Every row comes from one small tree of marks. Brackets hold a mark, then the marks that hang from it, in the order of their numbers. Every link used is in the known rows. Which tree was each row made from?
Known rows:
{Z719 {Z448 Z455}}: [-2.72 -2.88  3.37 -0.76 -0.48 -5.35  5.20 -4.02  0.65  0.77  1.99 -5.82
 -3.38  0.57  1.17 -2.10  2.87  3.84  0.01 -0.61 -0.81  2.65 -3.61 -0.63
 -0.91]
{Z585 {Z448 Z65 Z719} {Z935 Z263}}: [-6.16 -1.99  1.99  0.43  3.07 -1.90  4.03 -5.76  1.83  0.62  2.91 -4.61
  0.72 -3.07 -3.34  0.89  3.45  0.11 -2.46  0.73 -1.54  4.73  4.59 -0.38
  0.01]
{Z585 Z448 Z935}: [-4.76 -1.34  2.29  0.98  1.04 -2.35  3.52 -4.08  2.03  0.75  4.22 -4.26
 -0.48 -3.75 -0.88 -2.16  3.75  1.82 -2.10 -0.55 -0.44  3.93 -0.33  0.36
  3.29]
{Z935 Z263 {Z585 {Z448 Z455}}}: [-2.17  0.61  4.83  0.46  0.34 -3.12  4.01 -5.60  1.25 -0.38  1.34 -5.84
 -0.39 -4.08  0.17  0.08  2.33  3.12 -0.75 -1.02 -0.68  5.75 -0.20 -1.83
 -5.42]
{Z306 {Z448 Z719}}: [-3.92  1.45  5.17  0.08  0.71 -1.86  1.31 -5.82  1.31  3.72 -0.68 -5.93
 -2.33  0.08 -2.32 -0.83  4.20  0.75 -1.75 -1.84 -1.24  4.19 -0.30 -1.35
  2.42]
{Z448 Z263}: [-2.86 -1.87  4.90 -2.32 -1.87 -4.60  4.61 -4.27  2.79  1.22 -0.41 -6.69
 -1.73 -0.55  0.34 -0.98  2.69  1.91 -0.84 -1.03 -1.28  3.90 -0.93 -0.78
  0.06]
{Z263 {Z448 Z65 Z455}}: [-0.73 -1.28  4.65 -3.47  0.45 -4.41  3.36 -4.15  0.86 -0.33  1.15 -5.49
 -0.88 -0.82 -1.49  1.19  2.02  1.50  1.20 -3.11 -0.61  3.99 -1.77  0.95
 -0.84]
{Z935 Z263}: [-4.58 -0.04  5.57 -1.89 -1.18 -4.09  3.28 -4.45  1.61  0.44 -1.26 -7.45
 -2.43 -1.74 -0.68 -1.70  2.23  2.20 -1.63  0.40 -0.53  5.24 -1.65  0.18
 -1.39]
{Z125 Z277 Z457}: [-3.74 -1.96  4.81 -2.54 -1.09 -2.67  3.43 -2.75 -0.35  2.53  1.90 -4.70
 -2.84 -1.96 -2.63 -1.66  3.46  3.40  0.38  0.36 -1.92  2.65 -2.16  2.09
  2.86]
{Z935 {Z585 {Z448 Z65}}}: [-3.48 -0.45  4.03 -0.15  1.40 -4.19  2.11 -4.73  1.97  1.02  3.39 -5.39
 -1.03 -3.99 -0.05  1.16  0.66  1.85 -1.36 -0.84 -1.46  4.68 -0.38 -0.41
 -2.66]
{Z448 Z263 Z719}: [-4.08 -1.54  4.11 -1.31 -0.66 -3.67  4.62 -5.52  3.09  2.48 -1.01 -6.05
 -1.51  0.54 -1.00 -0.66  3.98  0.56 -1.00 -0.68 -1.41  3.85  1.73 -1.80
  0.86]
{Z935 {Z585 {Z448 Z65 Z455}}}: [-1.44 -0.72  3.42 -0.16  1.68 -4.65  3.58 -5.38  1.63  0.11  3.72 -4.75
 -0.44 -3.47  0.71  1.65  1.48  2.47  0.21 -2.21 -1.62  3.88 -0.19 -0.62
 -4.06]
{Z263 Z448}: [-2.84  0.24  5.56 -2.26 -1.04 -2.72  1.66 -3.47  1.33  1.19 -0.24 -6.23
 -1.46 -1.43 -2.06 -1.73  2.67  1.39 -0.63 -1.84  0.57  5.10 -3.36  0.62
  1.80]
{Z935 Z263 {Z585 {Z448 Z455 Z719}}}: [-3.52  0.90  3.90  1.69  1.57 -1.91  4.08 -6.92  1.69  1.08  0.69 -5.40
 -0.20 -2.99 -1.30 -0.01  3.83  1.98 -1.08 -0.69 -0.86  5.87  2.35 -2.66
 -4.67]
{Z306 {Z448 Z455 {Z719 {Z935 Z263}}}}: [-3.08  0.31  5.18 -1.17  0.64 -2.39  2.99 -7.06  0.59  5.22 -2.64 -6.83
  0.29 -0.11 -3.50  1.55  4.36  1.05 -0.62 -1.74 -1.56  6.37  1.88 -2.60
 -1.39]
{Z448 Z65 Z263 Z455 {Z719 Z935}}: [-2.60 -3.80  2.86 -3.43  0.61 -5.85  6.31 -6.51  2.73  4.49 -0.25 -5.79
  0.93  0.99 -1.64  3.23  3.21  0.42  1.08 -1.51 -2.91  4.16  4.00 -2.06
 -1.99]
{Z306 {Z448 Z65 Z263 Z455 Z719}}: [-0.35 -1.93  4.42 -1.96  1.13 -3.51  4.92 -6.77  1.66  2.19 -0.29 -5.18
 -0.51  1.40 -1.68  3.62  3.27  0.47  0.69 -3.67 -3.28  2.73  2.88 -2.51
 -1.40]
{Z448 Z65 {Z719 {Z935 Z263}}}: [-6.40 -1.61  3.99 -2.91  1.03 -4.82  3.18 -5.73  1.98  4.68 -1.40 -7.25
 -0.14 -0.63 -3.41  1.86  2.09  0.22 -1.35  1.22 -1.91  6.32  2.94 -0.90
 -2.11]
{Z277 {Z935 Z263 {Z585 {Z448 Z719}}}}: [-5.14  1.27  4.19  0.58  0.03 -1.90  1.64 -4.38  1.80  3.16 -1.51 -5.84
  0.44 -3.32 -2.19  0.44  1.84  2.40 -2.14  0.40 -0.68  6.50  1.86 -2.08
 -2.86]
{Z585 {Z448 Z65}}: [-3.80 -1.59  4.03 -1.25  1.38 -4.14  3.43 -4.03  2.37  0.29  3.88 -5.63
 -1.44 -2.40 -0.77  0.32  1.86  1.21 -0.81 -1.46 -1.19  4.02  0.06  0.23
  0.18]
{Z935 {Z263 {Z448 Z65}}}: [-3.37 -0.69  6.15 -3.83 -0.26 -3.61  2.14 -3.87  0.90 -0.34 -0.92 -7.09
 -0.70 -2.01 -3.05  1.38  0.90  1.08 -0.94 -0.85 -0.50  6.16 -1.14  0.66
 -2.25]
{Z585 Z935}: [-4.63 -0.96  2.69 -0.61 -0.18 -3.80  3.05 -4.42  1.65  1.59  1.26 -5.04
 -1.62 -2.37 -0.26 -2.65  3.35  2.16 -1.81  0.11 -0.73  3.22 -2.01  1.10
  2.86]
{Z935 Z585}: [-3.75  1.00  4.85 -0.52 -0.87 -4.46  1.36 -4.90  1.62  2.14 -0.19 -6.15
 -2.29 -2.87  0.71 -1.57  1.56  2.77 -1.61  0.03 -0.81  4.46 -3.17 -0.19
 -1.85]
{Z277 {Z125 Z457}}: [-3.28 -3.71  3.94 -2.92 -1.53 -5.34  2.34 -2.16  0.82  1.34  0.48 -6.25
 -1.56 -1.19 -2.44 -3.62  1.50  2.84 -1.28 -0.01 -1.74  1.49 -1.80  1.17
  4.30]
{Z277 Z125 Z935}: [-2.71 -1.32  4.17 -2.88 -2.41 -5.32  1.87 -0.40  1.74  2.30 -2.20 -6.14
 -1.56 -0.61 -0.88 -2.34 -0.20  3.90 -0.78 -1.06 -0.64  2.51 -3.56  0.47
  3.48]
{Z306 {Z448 Z455}}: [-0.47  0.81  5.34 -1.04 -0.22 -3.19  2.92 -5.31  0.65  1.70  0.00 -5.84
 -2.25 -0.45 -0.31 -0.36  3.46  2.23  0.33 -3.51 -1.22  3.28 -2.60 -0.70
  0.55]
{Z719 {Z935 {Z585 {Z448 Z263}}}}: [-3.39 -1.97  4.31 -0.67 -0.76 -3.95  3.80 -4.84  3.15  5.03  1.40 -6.16
  1.79 -3.78 -0.75  1.40  1.79  1.74 -1.59 -0.78 -1.33  6.75  0.92 -3.08
 -2.53]
{Z585 {Z448 Z65 Z263 Z455}}: [-0.41 -3.73  3.52 -2.07  0.70 -5.01  6.87 -4.90  2.86 -0.65  3.40 -5.15
 -0.01 -1.07  0.20  2.43  2.54  1.53  1.18 -3.25 -2.09  3.19  2.24 -1.38
 -2.23]
{Z125 {Z277 Z935} Z457}: [-3.26 -2.09  4.39 -3.63 -2.24 -3.11  2.66 -0.73 -0.61  4.09  0.29 -4.53
 -2.09 -1.60 -2.66 -0.85  2.33  4.45  1.16  0.14 -1.98  2.30 -2.23  2.50
  3.32]

Write each row's tree:
[-0.47 -1.47  3.96  0.17 -0.32 -3.83  5.49 -5.51  2.61  0.48  2.10 -5.09
  0.35 -3.01  1.04  0.82  2.77  2.65 -0.16 -2.62 -1.45  4.34  0.25 -2.76
 -3.87]  {Z935 {Z585 {Z448 Z263 Z455}}}
[-1.92 -0.91  4.05 -2.55  1.66 -3.24  3.23 -5.55  1.15  0.95  0.46 -4.99
 -0.61  0.44 -2.87  1.26  3.35  0.30  1.01 -2.71 -0.97  3.88  0.84 -0.09
 -0.19]  {Z263 {Z448 Z65 Z455 Z719}}
[-5.80 -1.73  3.06 -2.49  1.26 -5.14  2.75 -5.68  2.27  5.60  0.11 -6.24
 -0.58 -0.14 -2.42  1.26  2.56  0.22 -0.78  0.23 -2.01  4.93  2.02 -0.48
  0.64]  {Z448 Z65 {Z719 Z935}}
[-5.05  0.26  5.23 -1.74 -1.31 -4.68  1.91 -5.22  1.43  4.67 -2.34 -7.71
 -0.12 -3.75 -1.16  0.04  0.97  2.46 -2.34  1.35 -0.97  7.62 -1.13 -1.34
 -4.44]  {Z719 {Z935 Z263 Z585}}
[-4.20 -6.32  3.32 -3.63 -0.89 -7.19  5.69 -3.62  2.16  4.43  1.38 -7.02
 -0.48  0.40 -0.75  2.54  0.48  2.09 -1.01  0.73 -2.41  4.55 -0.23 -1.75
 -2.09]  {Z719 {Z448 Z65 Z263} Z935}
[-2.55 -2.91  3.34 -1.30 -1.70 -4.17  0.65 -0.87  0.88  2.99  0.89 -5.16
  1.15 -3.82 -2.70 -1.27 -0.17  4.27 -1.58 -0.45 -1.51  2.64 -1.08 -0.36
  2.29]  {Z277 {Z125 Z457} {Z935 {Z585 Z448}}}
[-2.82 -3.75  3.73 -3.85 -2.81 -5.39  1.68 -0.24  0.64  2.84 -1.23 -6.13
 -0.45 -0.75 -2.70 -2.52  0.60  4.11 -0.55 -0.10 -1.76  1.23 -1.86  1.17
  4.92]  {Z277 {Z125 Z457} Z935}
[-4.61  0.65  4.75 -0.79  0.59 -2.38  0.99 -5.99  1.40  7.08 -1.33 -6.59
 -0.55 -0.07 -3.46  0.39  4.10  0.20 -1.47 -1.20 -1.41  5.77  0.42 -2.15
  2.41]  {Z306 {Z448 {Z719 Z935}}}
[-3.71  0.52  5.72 -2.98 -2.17 -2.35  3.43 -1.26  0.10  2.53 -2.20 -5.83
 -2.23 -2.14 -1.83  0.20  0.94  4.36  0.23  0.38 -0.91  5.00 -2.66  1.19
 -0.74]  {Z125 {Z277 {Z935 Z263}}}
[-0.35 -3.45  3.84 -3.62 -0.56 -6.26  6.55 -4.91  2.48 -0.25  0.80 -5.73
 -1.09  0.17  0.78  1.98  1.89  2.01  1.15 -2.36 -2.51  2.38  0.35 -0.63
 -2.67]  {Z448 Z65 Z263 Z455}
[-3.43 -5.64  3.62 -2.83 -0.64 -6.43  5.79 -3.53  2.00  1.07  1.83 -6.46
 -2.37  0.51  0.27  1.53  0.54  2.56 -1.03  0.21 -2.14  3.02 -1.16 -1.12
 -2.21]  {Z719 {Z448 Z65 Z263}}
[-4.06 -0.50  4.57 -1.61 -0.56 -1.62  2.49 -3.99  0.63  0.21 -0.50 -5.80
  0.39 -3.41 -3.41 -1.33  3.12  1.65 -2.21  0.03  0.48  6.20 -1.42  0.79
  0.73]  {Z585 {Z935 {Z263 Z448}}}
[-3.11 -0.90  4.37 -2.55 -2.37 -2.99  1.54 -1.34 -0.89  4.84 -0.39 -4.46
 -1.36 -3.36 -2.10 -0.05  1.01  5.14  0.44  0.72 -2.33  2.99 -2.79  1.71
  0.38]  {Z125 {Z277 {Z935 Z585}} Z457}
[-3.10 -2.48  4.71 -3.16 -3.11 -5.04  0.84 -1.16  0.04  2.50 -3.43 -6.76
  0.58 -3.16 -3.00 -1.03 -0.99  4.79 -1.91  1.42 -1.99  3.44 -1.34  0.01
 -0.72]  {Z277 {Z125 Z457} {Z935 Z263 Z585}}
[-5.43  0.09  4.10  0.48  2.46 -2.74  2.41 -6.28  1.96  1.40  1.04 -5.93
 -0.16 -3.68 -2.32  1.84  1.51  0.82 -2.47  0.55 -1.57  6.05  3.10 -1.93
 -4.67]  {Z935 Z263 {Z585 {Z448 Z65 Z719}}}
[-2.26 -3.27  5.60 -5.07 -3.15 -3.58  1.07  0.16 -0.15  1.70 -3.13 -6.90
  1.45 -1.86 -5.77 -1.12  0.19  3.63 -0.93 -0.26 -0.42  4.26 -1.59  0.98
  2.83]  {Z277 {Z125 Z457} {Z935 {Z263 Z448}}}
[-4.39 -5.23  3.63 -2.31 -1.90 -5.96  5.56 -3.52  2.07  5.01  0.53 -7.13
 -0.78  0.31 -0.50  0.26  2.03  2.74 -1.47  0.68 -1.33  4.95 -1.60 -2.25
 -0.80]  {Z719 {Z448 Z263} Z935}
[-2.71 -1.09  4.53  0.23 -0.65 -3.37  3.89 -4.60  3.09  1.51  1.72 -5.66
 -0.11 -3.49  0.32  0.16  1.82  2.18 -1.57 -1.22 -0.98  5.27  0.14 -2.46
 -2.58]  {Z935 {Z585 {Z448 Z263}}}
[-0.60 -0.71  4.93 -0.81 -0.07 -2.38  4.86 -6.73  1.73  2.76 -1.29 -5.50
 -0.72  1.18 -1.32  1.22  4.79  1.01  0.10 -3.59 -2.19  3.39  1.60 -3.02
  0.06]  {Z306 {Z448 Z263 Z455 Z719}}
[-4.41  0.66  5.45 -1.67  1.02 -2.45  0.89 -5.63  0.89  1.59 -1.94 -6.35
  0.17 -2.44 -3.77  2.27  1.03  0.38 -1.97  0.07 -1.03  6.81  0.92 -1.06
 -4.45]  {Z935 {Z263 {Z448 Z65 Z719}} Z585}
[-0.72 -1.24  5.12 -4.91 -1.02 -4.14  3.18 -2.60  0.41  0.22 -2.29 -6.44
  0.58 -0.96 -2.60  2.78  0.36  2.85  1.48 -2.33 -0.78  5.21 -1.01  0.55
 -2.90]  {Z277 {Z935 {Z263 {Z448 Z65 Z455}}}}
[-3.84 -2.71  3.80 -2.54  0.53 -4.81  4.67 -5.73  3.05  1.86 -0.13 -5.94
 -1.31  0.64 -1.29  1.81  2.67  0.31 -0.61 -0.66 -2.46  3.24  2.91 -1.25
 -0.58]  {Z448 Z65 Z263 Z719}
[-2.67  0.56  4.08 -1.04  0.22 -2.79  1.40 -6.16  1.11  5.70 -1.42 -5.44
  1.44 -1.68 -3.05  0.75  3.62  1.11 -0.01 -1.62 -0.25  6.61 -0.14 -1.99
 -1.92]  {Z263 {Z448 Z455 {Z719 {Z935 Z585}}}}
[-3.05  1.50  4.89 -1.48 -2.04 -3.04  1.58 -1.78  0.04  4.29 -1.15 -4.57
 -2.11 -3.26 -0.36  0.28  0.24  4.91  0.25 -0.03 -1.11  4.01 -4.05  0.94
 -1.18]  {Z125 {Z277 {Z935 Z585}}}
[-3.76 -0.70  5.27 -2.93 -2.62 -2.62  1.80 -1.61 -1.36  3.76 -1.85 -5.44
 -0.91 -4.05 -3.08  0.44  0.65  5.17 -0.37  1.72 -2.21  4.58 -1.79  1.24
 -2.29]  {Z125 {Z277 {Z935 Z263 Z585}} Z457}
[-5.18 -3.53  3.16 -1.77  0.09 -6.73  2.43 -4.17  0.93  5.49  1.64 -6.61
 -1.05 -1.85 -0.26  1.84 -0.63  3.02 -1.97  1.70 -2.01  5.01 -2.70 -1.14
 -4.22]  {Z719 {Z448 Z65} {Z935 Z585}}
[-4.55 -3.46  3.32 -3.26  0.27 -5.42  4.61 -5.88  3.17  5.46 -0.59 -6.44
  0.65  0.45 -2.30  2.89  2.43 -0.16 -0.71 -0.20 -2.62  4.85  3.72 -1.89
 -0.57]  {Z448 Z65 Z263 {Z719 Z935}}
[-2.49 -1.52  4.91 -1.88  0.78 -3.09  3.30 -5.91  2.21  3.16 -0.74 -6.05
 -0.81  0.62 -2.36  3.20  2.53 -0.13 -0.95 -2.32 -2.96  3.55  2.47 -2.15
 -0.01]  {Z306 {Z448 Z65 Z263 Z719}}
[-3.17 -4.36  2.14 -0.97  1.10 -3.85  5.75 -4.23  2.94  0.41  4.21 -4.30
  1.04 -3.04 -0.90  1.65  2.35  0.97 -1.52 -1.05 -2.12  3.51  2.62 -0.54
  0.83]  {Z585 {Z448 Z65 Z263} Z935}
[-4.37 -1.87  3.52 -2.90  1.33 -4.99  4.73 -6.63  1.49  3.49 -1.10 -6.67
  0.19 -0.18 -2.69  2.41  2.88  0.95  0.15 -0.05 -2.15  5.48  3.40 -1.15
 -3.35]  {Z448 Z65 Z455 {Z719 {Z935 Z263}}}
[-2.97 -0.22  4.30 -0.18  0.13 -3.64  3.84 -5.72  1.44  3.25  0.88 -6.53
  1.33 -4.33 -1.05  1.08  2.26  2.71 -0.80 -0.72 -0.78  7.23  0.69 -2.27
 -5.33]  {Z719 {Z935 Z263 {Z585 {Z448 Z455}}}}
[-1.63  0.38  3.74  0.99  0.59 -3.47  3.47 -5.29  1.63  0.60  2.74 -4.86
 -0.77 -3.59  0.95 -0.75  2.69  3.00 -0.32 -2.24 -0.70  4.22 -1.30 -1.23
 -2.75]  {Z935 {Z585 {Z448 Z455}}}
[-3.07 -1.44  2.57  0.47  1.12 -2.48  5.68 -4.99  1.35 -0.84  3.04 -4.71
  0.54 -3.76 -0.95 -1.27  4.11  2.54 -0.94 -0.93 -0.68  4.45  0.97 -0.42
 -0.66]  {Z585 {Z448 Z455} {Z935 Z263}}
[-1.99 -1.78  3.57 -1.42 -0.30 -4.08  6.20 -6.19  2.57  1.69 -0.73 -5.43
 -1.09  1.15 -0.30 -0.27  4.83  1.34  0.69 -1.95 -1.77  3.23  1.93 -2.17
 -0.59]  {Z448 Z263 Z455 Z719}
[-2.33 -2.71  1.33 -0.36  2.46 -3.89  5.25 -4.85  1.64 -0.35  5.27 -3.37
  0.18 -2.97 -0.32  0.55  3.14  1.77  0.10 -1.95 -1.81  2.68  1.08  0.68
  0.66]  {Z585 {Z448 Z65 Z455} Z935}
[-3.75 -0.21  3.16  0.67 -0.07 -3.03  0.92 -2.02  2.13  3.71 -0.51 -4.85
  0.43 -2.60 -2.27 -0.92  0.54  2.94 -2.05 -0.82 -0.78  3.88  0.24 -1.97
  1.42]  {Z277 Z125 {Z935 {Z585 {Z448 Z719}}}}
[-1.14 -1.94  5.78 -2.99 -0.34 -4.08  3.62 -4.90  1.89  1.90 -0.01 -6.51
 -0.99 -0.41 -1.08  3.14  1.16  1.05 -0.74 -2.66 -2.72  3.50  0.16 -1.39
 -0.86]  {Z306 {Z448 Z65 Z263}}
[-1.88 -2.18  3.13  0.15  0.73 -2.52  6.72 -6.17  3.18  1.04  2.00 -4.83
 -0.14 -0.16 -0.90  0.22  5.36  0.79  0.57 -2.82 -1.33  3.75  3.48 -2.78
 -0.13]  {Z585 {Z448 Z263 Z455 Z719}}
[-4.80 -2.76  3.41 -0.60  0.50 -2.78  4.89 -5.50  3.77  5.43  1.23 -6.07
  1.43 -0.93 -2.69  0.82  4.41 -0.11 -1.17 -0.89 -1.19  6.19  3.91 -3.23
  1.23]  {Z585 {Z448 Z263 {Z719 Z935}}}
[-2.88 -1.29  3.06 -1.78  1.86 -4.93  4.37 -6.20  1.79  1.18  0.85 -5.15
 -2.04  0.65 -0.59  0.55  3.37  1.06  0.96 -1.52 -2.07  2.39  1.12 -0.21
 -0.73]  {Z448 Z65 Z455 Z719}
[-1.27 -1.62  4.45 -1.73 -0.17 -2.97  4.59 -6.92  1.90  6.12 -1.66 -6.06
  1.11  0.95 -2.50  2.38  4.66  0.61  0.15 -3.20 -2.24  4.90  2.48 -3.74
 -0.10]  {Z306 {Z448 Z263 Z455 {Z719 Z935}}}
[-4.49 -2.54  1.95 -0.21  2.14 -3.49  3.79 -4.23  1.96  0.57  5.16 -3.99
 -0.07 -3.63 -1.13  0.08  2.46  1.24 -1.63 -0.60 -1.46  3.35  0.93  0.92
  1.87]  {Z585 {Z448 Z65} Z935}
[-0.76 -2.48  3.89 -1.04 -0.31 -3.71  6.87 -4.75  2.90 -0.11  2.61 -5.32
 -0.26 -1.32  0.51 -0.10  4.03  1.98  0.59 -3.26 -1.25  3.75  0.89 -2.15
 -0.88]  {Z585 {Z448 Z263 Z455}}
[-2.43 -3.88  2.82 -1.92  0.65 -6.43  5.47 -3.98  0.59  0.24  2.89 -5.75
 -3.05  0.64  0.98  0.29  1.54  3.38  0.67 -0.81 -1.76  2.03 -2.49  0.14
 -2.48]  {Z719 {Z448 Z65 Z455}}
[-3.79 -1.93  5.22 -3.89 -2.48 -2.65  3.31 -1.06 -0.92  3.27 -1.38 -5.69
 -1.40 -2.20 -3.51 -0.19  1.85  4.64  0.56  1.17 -2.01  3.82 -1.27  1.79
  0.76]  {Z125 {Z277 {Z935 Z263}} Z457}
[-5.11 -1.31  3.28 -1.77  1.75 -1.87  2.45 -5.17  0.86  1.09 -0.50 -5.13
  0.90 -2.17 -4.90  1.20  2.87 -0.07 -2.00  0.39 -0.85  5.58  2.27  0.44
  0.16]  {Z585 {Z935 {Z263 {Z448 Z65 Z719}}}}
[-3.02  0.27  6.23 -2.83 -0.22 -3.61  0.87 -4.46  0.61  0.36 -1.44 -6.78
 -0.15 -3.67 -2.37  2.23 -0.42  1.79 -1.75 -0.28 -0.68  6.91 -1.51 -0.10
 -5.30]  {Z935 {Z263 {Z448 Z65}} Z585}
[-3.16  0.51  3.86 -0.09 -1.03 -3.32  1.05 -2.68  2.05  3.00  0.66 -5.53
 -0.31 -3.82 -0.05 -0.46  1.02  3.60 -1.17 -0.99 -0.54  4.90 -1.67 -0.83
 -0.70]  {Z277 {Z935 {Z585 Z448}}}
[-2.27 -0.97  3.91 -1.93  2.07 -3.94  2.88 -6.61  0.98  5.89 -0.08 -5.64
  0.12  0.56 -2.98  3.15  3.30  0.30  0.47 -2.74 -2.63  4.47  1.94 -1.59
 -0.05]  {Z306 {Z448 Z65 Z455 {Z719 Z935}}}
[-1.24  1.27  6.10 -1.76 -1.05 -2.76  2.31 -5.11  0.33  0.05 -1.97 -6.33
 -0.06 -3.14 -1.45  0.28  1.83  2.85 -0.58 -1.52  0.11  6.52 -2.51 -0.89
 -5.39]  {Z935 {Z263 {Z448 Z455}} Z585}
[ 0.90 -2.25  5.09 -3.10  0.09 -4.55  5.16 -5.35  1.57  1.06  0.28 -5.83
 -0.78  0.33 -0.35  3.58  1.90  1.67  0.82 -4.02 -2.98  2.72  0.23 -1.60
 -2.00]  {Z306 {Z448 Z65 Z263 Z455}}
[-3.02 -3.67  2.55 -1.69  0.42 -7.11  4.01 -4.75  0.60  4.58  1.88 -5.83
 -0.77 -1.24  0.46  2.19 -0.01  3.60 -0.40  0.38 -2.31  4.18 -2.26 -1.34
 -5.44]  {Z719 {Z448 Z65 Z455} {Z935 Z585}}
[-2.72 -2.50  2.18 -0.76  2.32 -3.38  5.83 -5.09  1.26 -1.34  3.78 -4.44
  0.64 -3.65 -1.27  1.29  2.82  1.91 -0.53 -0.93 -1.66  3.98  2.07  0.08
 -1.95]  {Z585 {Z448 Z65 Z455} {Z935 Z263}}
